Each row was made from one path, in order. Every step used is in the known rows, and no mark comes twice. Write each row's path.
Known rows
k > e > t: [-0.25 -1.21 -1.39 -1.47  0.10 -1.52 -0.93 -0.05  0.94  1.86  0.19  1.96
  1.57 -0.05 -1.15 -1.03  0.52 -0.56]
t > a > z > e > k: [ 2.24 -2.00 -0.19  1.56 -2.49 -0.95  0.05 -1.27  3.00  3.59 -0.74  3.52
  1.14 -1.18  0.70  2.90  2.09 -1.40]
z > a > t > e > k: [ 3.69  0.76 -0.81 -1.11 -0.86 -0.91 -1.62 -3.08  3.96 -0.31  0.98  1.37
  1.23 -0.93 -1.23  1.96  1.08 -0.69]
a > t > e: [ 2.62  0.41  0.17 -0.32 -1.20 -0.33 -0.90 -1.76  2.73 -1.00  1.68  1.07
  0.94 -0.34 -1.10  0.09 -0.16  0.14]
a > z > e > t > f > k: [-0.29 -0.55 -0.68  1.52 -2.32 -2.69 -0.71  0.69  2.83  3.76  0.42  3.65
  1.57 -0.08 -0.54  0.19  1.77 -1.75]
k > e > t > a > z > f: [ 0.16 -2.29 -0.34 -0.55 -1.00 -2.17 -1.27  0.49  1.07  3.13  0.23  4.47
  2.55 -0.43 -1.99  1.54  0.88 -0.80]
f > k > e > t > a > z: [ 0.50 -1.18 -1.12  0.57 -0.91 -1.20 -0.60  2.01  2.01  4.48 -0.41  4.56
  1.89 -0.69 -0.89  1.57  0.68 -1.99]
e > t > a: [ 0.99 -1.80 -0.09  0.47  1.07 -1.13 -0.12 -1.31  2.45  0.86 -1.18  2.45
  0.96 -0.89 -1.29  0.99  0.23 -0.06]
z > f > k > e > t > a: [-0.39 -1.31 -1.62 -0.03 -0.60 -2.28 -1.29  1.17  1.67  3.27 -0.59  4.65
  1.60  0.56 -1.87  2.26  0.73 -1.78]
k > e > t > a > z: [ 0.59 -1.84 -0.35 -0.31 -0.52 -0.86 -0.40  0.58  1.69  3.17 -0.18  3.28
  1.89 -0.90 -1.19  1.05  0.54 -0.67]
e > t: [ 0.75 -1.33 -0.61 -0.28  0.88 -1.98 -0.69 -1.17  1.38  0.64 -0.30  2.14
  1.59 -0.85 -0.96 -1.22  0.39 -0.25]
a > z > f > k > e > t: [-0.08 -1.12 -1.64 -0.38 -1.66 -3.26 -1.91  2.13  0.36  4.25  0.82  5.44
  3.08 -0.09 -1.26 -0.20  1.08 -2.26]
e > t > a > z > f > k: [ 1.07 -1.67 -0.40  1.53 -0.66 -2.88 -1.09  0.90  1.81  3.14 -0.61  6.01
  2.43 -1.06 -1.36  1.81  0.93 -1.84]
a > z > e > t: [ 0.98 -1.73 -0.37  0.18 -1.58 -3.10 -0.54 -0.62  1.94  2.23 -0.37  3.51
  2.26 -0.52 -0.61 -1.56  0.58 -0.86]
f > t: [-0.07 -1.94 -1.22  0.60 -0.76 -2.19 -0.45 -1.64  1.26  0.39  0.82  2.28
  1.75 -0.61 -0.48  0.03  0.77 -0.33]
z > e: [ 0.79 -1.80 -0.72 -0.03 -2.29 -1.67 -0.21 -1.68  1.48  1.00 -0.15  2.22
  0.91  0.20  0.57 -0.38  1.40 -0.45]
t > e: [ 1.68 -0.47 -0.03 -0.73 -0.66 -0.08 -1.00 -1.94  0.47 -0.18  1.06  1.00
  0.91 -0.58 -1.20  0.39  0.55 -0.30]

Write each row's path
[-0.21  0.46 -1.47  0.69 -2.73 -0.20 -0.81  1.09  3.29  2.47  2.29  1.87
  0.33  0.56  0.43  1.44  2.08 -0.91]	a > t > f > k > e
[-0.30 -2.79 -0.66  1.14 -1.05 -2.66 -0.70 -1.86  1.68  0.56  0.32  3.75
  1.74 -0.15 -1.50  2.78  1.00 -0.38]	z > f > t > a
[ 1.42 -1.96 -0.21  1.78 -2.10 -1.64 -0.88  0.71  0.99  3.07  0.02  5.78
  2.05 -1.04  0.05  2.87  1.96 -1.70]	t > a > z > f > k
[ 0.48 -1.87 -1.00  0.66 -2.88 -1.19 -1.18  1.71  0.62  4.33  0.57  5.53
  2.04 -0.27 -0.20  3.18  2.02 -2.04]	t > a > z > f > k > e
[ 0.15 -2.40 -0.71  1.39 -0.59 -1.41  0.11 -1.78  2.29  0.55 -0.06  2.56
  1.13 -0.69 -0.76  2.28  0.63 -0.21]	f > t > a
[-1.49 -0.71 -0.91 -0.93 -0.29 -0.79 -1.08 -0.20  1.58  2.16  1.35  0.78
  0.83  0.15 -1.46  0.14  1.59 -0.15]	k > e > t > f
[ 0.65 -1.99 -0.24  0.43 -0.58 -2.13  0.14 -1.59  3.21  1.30 -1.65  2.75
  0.75  0.14 -1.20  0.85  0.15 -0.38]	z > e > t > a
[ 1.47 -0.89 -0.72  0.43 -1.85 -2.88 -2.07 -1.81  0.98  1.91  2.24  3.52
  2.98 -1.07 -2.42  2.09  0.95 -1.76]	a > z > f > t > e > k
[-0.53 -0.12 -0.91  1.17  0.06 -1.56 -0.91  0.21  2.29  2.16  0.45  2.31
  0.79 -0.38 -0.94  0.46  1.57 -1.17]	e > t > f > k
[ 1.23 -0.35 -1.21  0.27 -0.56 -1.45 -1.23 -2.48  1.92  0.84  1.36  1.31
  1.47 -0.72 -2.00  1.74  0.48 -1.32]	f > t > e > k
[ 2.39  0.05 -0.51 -0.40 -0.32  0.07 -1.23 -2.21  1.27  1.03  0.86  0.91
  0.87 -1.02 -1.08  1.57  1.11 -1.13]	t > e > k
[ 2.29 -0.90 -0.79 -0.72 -1.04 -1.71 -0.95 -2.19  3.28 -0.90  0.47  2.32
  1.51 -0.74  0.28  0.24  1.37  0.27]	z > a > t
[-0.26 -1.23  0.07  0.70 -1.95 -2.39 -0.57 -0.77  2.54  2.55  0.69  2.39
  1.53 -0.31 -0.90 -0.36  1.75 -0.51]	a > z > e > t > f
[-0.64 -0.88 -2.10 -0.76 -0.84 -3.12 -1.85  1.26  0.60  2.98  0.38  4.38
  2.19  0.74 -1.57 -0.03  0.81 -1.93]	z > f > k > e > t
[ 3.37  0.86 -0.33  0.17 -0.93 -0.18 -1.08 -2.13  3.49  0.16  1.50  0.92
  0.89 -0.86 -0.91  1.25  0.39 -0.72]	a > t > e > k
[ 0.10  0.43 -1.84 -0.39 -2.68 -0.82 -1.40  0.15  3.82  1.86  1.76  2.31
  0.71  0.46  0.11  2.19  2.67 -0.92]	z > a > t > f > k > e
[-0.25 -0.51 -2.13 -0.54 -0.34 -1.80 -1.06  1.38  1.25  3.12 -0.07  3.18
  1.58  0.23 -0.88 -0.47  0.48 -1.76]	f > k > e > t
[ 1.43 -2.74  0.53  0.83 -1.69 -1.39 -0.79 -0.78  0.79  1.87  0.36  4.49
  1.98 -1.31 -0.27  2.34  1.92 -0.44]	t > a > z > f
[ 1.90 -2.28  0.50  1.13 -1.20 -0.09  0.10 -0.68  1.39  1.86 -0.07  3.30
  1.46 -1.79  0.46  1.87  1.56 -0.35]	t > a > z
